Every row comes from one small tree of marks. Brackets hold a mark, then the marks that hang from it, in the order of their numbers. Every link used is in the known rows. Which tree was each row made from?
Known rows:
(Q_920 Q_147 Q_628): |  0.703 | -0.177 |  0.140 | -2.061 | -1.592 | -2.060 | -2.115 |  5.414 | -2.875 |  1.557 |  1.390 |  2.288 |  0.013 |  0.637 |  0.032 |  0.248 |  0.441 | -1.797 |  0.132 | -1.076 |  2.009 |  1.958 |  1.251 |
(Q_455 (Q_920 Q_147 (Q_317 Q_388) (Q_628 (Q_79 Q_153)))): |  1.134 | -0.931 | -0.433 | -1.170 | -3.506 | -2.077 | -1.635 |  4.115 | -1.686 |  1.929 |  1.102 |  6.559 |  0.420 | -0.150 | -0.662 |  0.677 | -1.052 | -1.282 | -1.455 |  0.288 |  2.240 |  2.015 |  0.842 |
(Q_147 Q_79): |  0.276 |  1.534 |  0.969 | -2.109 | -0.149 | -2.127 | -1.853 |  2.196 | -2.998 |  0.276 |  0.706 |  3.545 |  1.291 |  1.071 | -0.414 | -0.196 |  1.730 | -0.848 |  1.684 |  0.432 |  1.817 |  2.575 |  1.660 |
(Q_568 Q_66 (Q_79 Q_147 Q_153 (Q_455 (Q_920 Q_317)))): |  1.787 | -3.716 |  2.258 | -3.737 | -4.055 | -1.571 | -4.012 |  2.225 | -1.499 | -0.039 | -0.944 |  4.165 |  0.315 |  0.635 | -1.779 |  0.929 | -1.386 | -0.926 | -2.042 |  2.558 |  1.843 |  4.375 |  1.481 |
(Q_920 Q_147 (Q_317 Q_388) Q_455 (Q_628 (Q_79 Q_153))): |  0.680 | -2.952 | -0.297 | -1.818 | -3.581 | -1.430 | -2.354 |  5.509 | -1.833 |  3.992 |  0.083 |  3.563 | -0.462 | -0.613 | -0.620 |  0.502 | -2.294 | -2.935 | -0.697 |  0.294 |  2.345 |  1.323 |  0.687 |
(Q_920 Q_147 Q_317 Q_455 (Q_628 Q_79)): |  0.090 | -1.214 | -0.490 | -1.335 | -2.642 | -1.688 | -1.902 |  7.595 | -2.113 |  4.210 |  0.478 |  1.644 | -0.980 | -0.016 |  0.545 |  0.284 | -1.572 | -3.087 |  0.326 | -1.107 |  2.209 |  0.986 |  0.726 |
(Q_920 Q_455 (Q_628 (Q_79 Q_147))): |  0.223 | -0.186 |  0.441 | -1.057 | -3.153 | -1.092 | -2.603 |  4.667 | -2.384 |  1.758 |  0.109 |  2.189 | -0.835 |  0.877 | -0.391 |  0.019 |  0.030 | -2.604 | -0.072 | -0.583 |  1.575 |  2.226 |  1.217 |
(Q_455 Q_920): |  1.539 |  1.234 |  0.429 | -1.881 | -1.718 | -2.136 | -1.698 |  1.994 | -2.818 | -0.424 |  1.276 |  5.236 |  1.305 |  0.993 | -0.453 | -0.328 |  1.764 |  0.080 |  0.080 | -0.205 |  1.908 |  2.650 |  1.623 |
(Q_455 (Q_920 (Q_317 (Q_79 Q_147)) Q_628)): |  0.927 |  0.033 |  0.564 | -2.071 | -2.485 | -2.153 | -2.569 |  4.891 | -2.089 |  1.207 |  0.796 |  4.581 |  0.371 |  0.180 | -0.485 |  0.469 |  0.072 | -0.504 | -1.621 | -0.036 |  2.037 |  3.512 |  0.901 |
(Q_317 (Q_79 Q_147 (Q_455 Q_920)) Q_388): |  1.358 | -2.269 |  1.648 | -2.847 | -3.746 | -1.191 | -3.446 | -0.091 | -2.764 | -0.404 | -1.286 |  4.914 |  1.213 |  0.277 | -2.164 | -0.187 |  0.468 |  0.204 | -2.814 |  2.365 |  1.505 |  3.901 |  1.667 |
(Q_628 Q_79): |  0.706 |  1.022 |  0.792 | -0.802 | -1.790 | -1.496 | -1.047 |  0.804 | -2.706 |  0.358 |  0.753 |  2.273 |  1.607 |  1.150 | -0.135 | -0.120 |  2.029 | -1.273 |  0.364 |  0.553 |  1.579 |  1.869 |  1.982 |
(Q_455 (Q_920 Q_147 (Q_317 Q_388) (Q_628 Q_79))): |  0.560 | -0.170 | -0.550 | -0.768 | -3.140 | -2.183 | -1.112 |  4.795 | -1.746 |  2.165 |  1.149 |  5.765 |  0.023 | -0.086 | -0.176 |  0.379 | -1.110 | -1.292 | -1.621 |  0.160 |  2.155 |  1.974 |  0.926 |
(Q_147 (Q_79 Q_153 Q_455)): |  1.136 | -0.243 |  1.558 | -2.839 | -1.684 | -1.730 | -3.287 |  0.506 | -2.999 | -0.033 | -0.323 |  3.998 |  1.451 |  1.145 | -1.716 |  0.112 |  2.088 | -0.998 |  1.958 |  0.833 |  2.358 |  2.939 |  1.515 |
(Q_568 Q_66): |  1.319 | -1.000 |  1.488 | -2.669 | -1.067 | -1.810 | -1.816 |  2.439 | -2.405 |  0.005 |  0.326 |  2.323 |  0.851 |  0.884 | -0.233 |  0.183 |  0.517 | -1.219 | -0.700 |  1.418 |  1.909 |  2.836 |  1.934 |
(Q_628 (Q_920 (Q_317 Q_79 Q_388) Q_455)): |  1.164 | -1.717 |  0.645 | -2.590 | -3.343 | -1.849 | -2.283 |  2.896 | -2.203 |  2.107 | -0.315 |  3.877 |  0.891 | -0.402 | -0.746 | -0.389 | -0.820 | -1.209 | -2.049 |  1.735 |  1.491 |  2.035 |  1.068 |
(Q_455 (Q_920 (Q_147 Q_79) (Q_317 Q_388) Q_628)): |  0.191 |  0.178 | -0.430 | -1.844 | -1.832 | -2.700 | -1.743 |  5.872 | -2.019 |  2.072 |  1.082 |  6.709 | -0.254 | -0.127 | -0.362 |  0.339 | -1.365 | -0.955 | -0.624 |  0.095 |  2.301 |  2.590 |  0.650 |
(Q_920 Q_147 Q_317 Q_455 Q_628): |  0.489 | -1.641 | -0.285 | -2.702 | -2.047 | -2.060 | -2.592 |  8.196 | -2.374 |  4.071 |  0.626 |  1.484 | -1.201 | -0.182 |  0.347 |  0.150 | -1.704 | -2.681 |  0.612 | -1.514 |  2.640 |  1.517 |  0.653 |
(Q_317 Q_79 Q_388): |  1.158 | -1.538 |  1.378 | -2.478 | -1.361 | -1.312 | -2.050 |  0.328 | -3.004 |  0.491 | -0.032 |  3.520 |  2.302 | -0.062 | -1.102 | -0.177 |  0.890 | -0.097 | -2.066 |  2.674 |  1.328 |  2.936 |  1.760 |
(Q_147 (Q_79 (Q_455 (Q_920 (Q_317 Q_388))))): |  0.608 |  0.210 |  0.908 | -2.332 | -2.044 | -2.230 | -2.381 |  1.510 | -2.353 |  0.743 | -0.332 |  5.904 |  0.783 |  0.433 | -1.401 | -0.181 |  0.404 | -0.290 |  0.314 |  1.393 |  2.652 |  3.213 |  1.231 |
(Q_317 (Q_79 Q_147 Q_153 Q_455) Q_388): |  1.751 | -3.693 |  2.307 | -3.663 | -3.778 | -0.797 | -4.202 | -1.384 | -2.814 | -0.208 | -1.659 |  3.409 |  1.736 |  0.130 | -2.693 |  0.228 |  0.688 | -0.572 | -2.088 |  2.754 |  1.765 |  3.789 |  1.778 |

Which tree is each row?
|  1.237 | -1.126 |  1.301 | -3.087 | -4.022 | -1.739 | -3.183 |  0.869 | -2.096 |  0.269 | -0.833 |  3.902 | -0.103 |  0.394 | -1.714 | -0.136 | -0.225 | -0.656 | -0.933 |  0.757 |  2.848 |  3.742 |  1.611 |
(Q_79 Q_147 (Q_455 (Q_920 (Q_317 Q_388))))
|  1.587 | -1.994 |  0.527 | -1.703 | -4.360 | -1.518 | -2.266 |  0.531 | -2.075 |  1.113 | -0.431 |  5.376 |  1.175 |  0.233 | -1.496 |  0.334 |  0.019 | -1.108 | -0.718 |  1.121 |  2.389 |  2.026 |  1.382 |
(Q_628 (Q_79 Q_153 (Q_455 (Q_920 Q_147 (Q_317 Q_388)))))
|  0.899 | -2.415 |  0.477 | -1.746 | -3.935 | -1.582 | -2.488 |  3.138 | -1.813 |  2.739 | -0.094 |  3.120 |  0.151 | -0.219 | -1.176 |  0.816 | -1.080 | -2.505 | -1.067 |  0.849 |  2.812 |  1.996 |  1.006 |
(Q_920 Q_147 (Q_317 Q_388) (Q_628 (Q_79 Q_153 Q_455)))
|  0.509 | -1.409 | -0.083 | -2.562 | -1.714 | -1.812 | -3.312 |  6.923 | -2.915 |  2.587 |  0.408 |  4.429 | -0.539 |  0.461 | -0.625 |  0.270 | -0.544 | -2.346 |  1.526 | -1.023 |  1.811 |  1.683 |  0.566 |
(Q_920 (Q_147 (Q_79 Q_153)) Q_455 Q_628)
|  0.599 |  0.299 |  0.615 | -1.084 | -4.711 | -1.406 | -2.180 |  2.155 | -2.226 |  0.511 | -0.395 |  2.940 | -0.196 |  1.233 | -0.444 | -0.404 |  0.441 | -2.372 | -0.469 | -0.084 |  0.843 |  1.515 |  1.607 |
(Q_628 (Q_79 Q_147) (Q_920 Q_455))
|  1.253 | -0.477 |  1.316 | -3.029 | -3.716 | -1.923 | -3.253 |  1.845 | -2.280 |  0.206 | -0.689 |  3.067 | -0.116 |  0.795 | -1.267 | -0.055 |  0.500 | -0.790 |  0.091 | -0.275 |  2.836 |  3.548 |  1.584 |
(Q_79 Q_147 (Q_455 (Q_920 Q_317)))
|  1.936 | -3.534 |  2.329 | -3.493 | -4.017 | -1.337 | -4.127 |  1.451 | -1.909 | -1.002 | -0.858 |  4.744 |  0.534 |  1.061 | -2.054 |  0.765 | -0.598 | -0.707 | -2.208 |  2.612 |  1.302 |  4.358 |  1.659 |
(Q_568 Q_66 (Q_79 Q_147 Q_153 (Q_455 Q_920)))
|  2.322 | -1.718 |  0.716 | -3.024 | -3.598 | -1.792 | -3.376 |  1.509 | -2.951 | -0.035 | -0.045 |  5.275 |  1.092 |  0.874 | -1.642 |  0.100 |  1.272 | -0.541 |  0.452 | -0.363 |  2.341 |  2.429 |  1.397 |
(Q_79 Q_153 (Q_455 (Q_920 Q_147)))
|  1.555 | -3.468 |  0.311 | -3.243 | -4.102 | -1.843 | -2.897 |  3.780 | -2.275 |  2.588 | -0.588 |  4.378 |  0.741 | -0.697 | -0.912 |  0.010 | -1.715 | -1.659 | -1.876 |  1.274 |  1.425 |  1.361 |  0.889 |
(Q_628 (Q_920 Q_147 (Q_317 (Q_79 Q_153) Q_388) Q_455))
|  1.719 | -1.543 |  1.681 | -3.169 | -4.508 | -1.850 | -3.579 |  0.986 | -2.171 |  0.445 | -0.796 |  2.807 |  1.093 |  0.459 | -1.519 |  0.342 |  0.758 | -1.322 | -1.179 |  0.964 |  1.961 |  2.844 |  1.370 |
(Q_628 (Q_920 (Q_317 (Q_79 Q_147 Q_153 Q_455))))
|  1.711 | -1.778 |  0.242 | -2.915 | -2.383 | -2.204 | -2.389 |  3.948 | -2.559 |  1.479 |  0.465 |  5.218 |  1.663 | -0.151 | -0.488 |  0.440 |  0.047 | -0.190 | -0.726 |  0.116 |  1.891 |  2.167 |  1.096 |
(Q_455 (Q_920 Q_147 (Q_317 (Q_79 Q_153))))
|  1.875 | -3.701 |  1.322 | -2.805 | -3.502 | -1.665 | -3.657 |  4.415 | -1.971 |  0.433 |  0.047 |  5.482 |  0.361 |  0.757 | -1.452 |  1.040 | -1.028 | -1.054 | -2.393 |  1.939 |  1.395 |  3.449 |  1.042 |
(Q_568 Q_66 (Q_79 Q_153 (Q_455 (Q_920 Q_147 Q_628))))
|  1.343 | -3.910 |  0.442 | -3.788 | -2.235 | -1.536 | -3.215 |  5.389 | -2.793 |  3.467 | -0.647 |  2.073 |  0.873 | -0.642 | -0.388 |  0.273 | -1.131 | -1.660 |  0.103 |  0.118 |  1.956 |  1.508 |  0.968 |
(Q_920 Q_147 (Q_317 (Q_79 Q_153)) Q_455)
|  0.839 | -1.998 |  1.735 | -2.984 | -2.250 | -1.149 | -2.728 |  0.288 | -2.832 |  0.093 | -0.653 |  2.982 |  1.511 |  0.043 | -1.386 | -0.089 |  0.360 | -0.431 | -2.297 |  2.394 |  1.196 |  3.482 |  1.911 |
(Q_317 (Q_79 Q_147) Q_388)
|  1.854 | -1.731 |  2.057 | -3.643 | -3.709 | -1.201 | -4.206 | -0.369 | -2.808 | -0.618 | -0.855 |  1.977 |  0.665 |  1.129 | -2.110 |  0.204 |  1.600 | -1.395 |  0.764 |  0.250 |  2.555 |  3.435 |  1.928 |
(Q_79 Q_147 Q_153 Q_455)
|  0.425 | -0.688 |  0.573 | -2.602 | -3.463 | -2.543 | -2.260 |  2.729 | -2.147 |  1.580 | -0.430 |  4.220 |  0.103 |  0.249 | -0.853 | -0.094 | -0.773 | -1.689 | -0.317 |  1.022 |  2.154 |  1.830 |  1.195 |
(Q_628 (Q_920 (Q_147 (Q_79 Q_455)) (Q_317 Q_388)))
|  0.821 | -1.023 |  0.006 | -2.971 | -3.191 | -2.496 | -2.733 |  5.253 | -2.290 |  2.423 | -0.036 |  4.410 | -0.115 |  0.238 | -0.332 |  0.005 | -0.980 | -2.250 |  1.221 | -0.523 |  1.797 |  1.038 |  0.786 |
(Q_628 (Q_920 (Q_147 (Q_79 Q_153)) Q_317 Q_455))
|  0.909 |  0.230 |  1.101 | -1.171 | -4.133 | -1.304 | -2.456 |  0.344 | -2.449 | -0.534 | -0.616 |  3.753 |  0.472 |  1.445 | -1.149 | -0.099 |  1.524 | -0.988 | -0.320 |  0.238 |  1.774 |  2.815 |  1.864 |
(Q_628 (Q_79 Q_147 (Q_455 Q_920)))
|  1.269 |  0.499 |  0.825 | -2.002 | -2.373 | -2.067 | -3.352 |  2.465 | -2.665 | -0.063 |  0.433 |  6.799 |  0.858 |  1.155 | -1.837 |  0.336 |  1.837 | -0.594 |  0.967 |  0.185 |  2.344 |  3.318 |  0.908 |
(Q_147 (Q_79 Q_153 (Q_455 (Q_920 Q_628))))
|  1.471 | -2.180 | -0.021 | -2.421 | -2.879 | -2.138 | -2.524 |  4.724 | -2.119 |  1.995 |  0.834 |  6.590 |  0.999 | -0.645 | -0.951 |  0.687 | -1.108 | -0.511 | -2.381 |  0.841 |  2.014 |  2.700 |  0.646 |
(Q_455 (Q_920 Q_147 (Q_317 (Q_79 Q_153) Q_388) Q_628))
|  2.185 | -1.209 |  1.527 | -3.266 | -4.286 | -1.492 | -4.113 |  0.018 | -2.646 | -1.118 | -0.612 |  4.737 |  0.623 |  1.177 | -2.245 |  0.135 |  1.461 | -0.602 |  0.212 | -0.073 |  2.373 |  3.587 |  1.667 |
(Q_79 Q_147 Q_153 (Q_455 Q_920))
|  0.260 | -0.014 |  1.111 | -1.326 | -3.556 | -1.588 | -2.570 |  3.251 | -1.784 |  1.811 | -0.115 |  0.899 | -0.498 |  0.706 | -0.657 |  0.553 |  0.164 | -2.500 | -0.147 | -0.089 |  2.817 |  2.898 |  1.306 |
(Q_920 Q_317 (Q_628 (Q_79 Q_147 Q_455)))
|  1.151 |  0.340 |  0.269 | -1.656 | -1.807 | -2.273 | -1.986 |  4.941 | -2.242 |  1.527 |  1.290 |  5.142 |  1.057 |  0.078 | -0.251 |  0.384 |  0.577 | -0.201 | -1.404 |  0.148 |  2.127 |  3.074 |  0.794 |
(Q_455 (Q_920 (Q_317 Q_79) Q_628))
|  0.324 | -0.461 |  0.172 | -2.584 | -1.301 | -2.519 | -2.602 |  6.183 | -2.242 |  2.678 |  1.042 |  3.677 |  0.002 |  0.127 | -0.291 |  0.860 | -0.580 | -2.169 |  1.407 | -0.662 |  2.655 |  2.141 |  0.705 |
(Q_920 (Q_147 (Q_79 Q_153)) Q_317 Q_628)
|  2.169 | -2.647 |  1.018 | -3.009 | -3.190 | -1.490 | -3.535 |  1.703 | -3.202 |  0.297 | -0.522 |  5.126 |  2.057 |  0.453 | -1.628 |  0.253 |  1.413 |  0.013 | -0.935 |  0.789 |  1.627 |  2.581 |  1.278 |
(Q_317 (Q_79 Q_153 (Q_455 (Q_920 Q_147))))
| -0.111 | -0.362 |  0.396 | -2.458 | -1.648 | -2.448 | -2.714 |  6.252 | -2.378 |  2.940 |  0.277 |  2.345 | -0.628 |  0.341 | -0.308 |  0.535 | -0.537 | -2.210 |  1.195 | -0.611 |  2.900 |  2.318 |  0.769 |
(Q_920 (Q_147 (Q_79 Q_455)) Q_317 Q_628)
|  0.505 |  1.105 |  0.837 | -1.105 | -4.331 | -2.015 | -1.519 |  1.495 | -1.617 |  0.561 |  0.176 |  2.355 |  0.285 |  0.976 | -0.132 |  0.118 |  0.390 | -2.169 | -0.550 |  0.204 |  1.631 |  1.890 |  1.739 |
(Q_628 (Q_79 Q_147) (Q_920 Q_317))
|  1.845 | -2.464 |  1.524 | -2.927 | -1.872 | -1.199 | -2.663 | -0.549 | -2.901 |  0.224 | -0.042 |  4.461 |  2.840 | -0.177 | -1.788 |  0.163 |  1.133 | -0.088 | -1.861 |  2.799 |  1.473 |  3.017 |  1.663 |
(Q_317 (Q_79 Q_153) Q_388)
|  1.401 | -1.179 | -0.049 | -1.358 | -4.641 | -1.578 | -2.190 |  2.961 | -2.457 |  1.326 |  0.052 |  4.337 |  0.533 |  0.809 | -0.501 | -0.049 |  0.230 | -2.406 | -0.008 | -0.320 |  0.904 |  0.384 |  1.264 |
(Q_628 (Q_79 Q_153) (Q_920 Q_147 Q_455))
|  2.155 | -2.670 |  0.676 | -3.350 | -3.928 | -1.889 | -3.195 |  1.398 | -2.332 |  1.021 | -0.312 |  5.401 |  0.918 | -0.027 | -1.832 |  0.251 | -0.262 | -0.659 | -0.407 |  0.675 |  2.951 |  2.612 |  1.255 |
(Q_79 Q_153 (Q_455 (Q_920 Q_147 (Q_317 Q_388))))
|  1.681 | -2.299 |  1.743 | -3.248 | -4.856 | -1.708 | -3.498 | -0.003 | -1.985 |  0.487 | -1.099 |  3.772 |  1.155 | -0.016 | -1.991 |  0.253 | -0.091 | -1.104 | -2.300 |  2.153 |  1.955 |  3.063 |  1.413 |
(Q_628 (Q_920 (Q_317 (Q_79 Q_147 Q_153 Q_455) Q_388)))
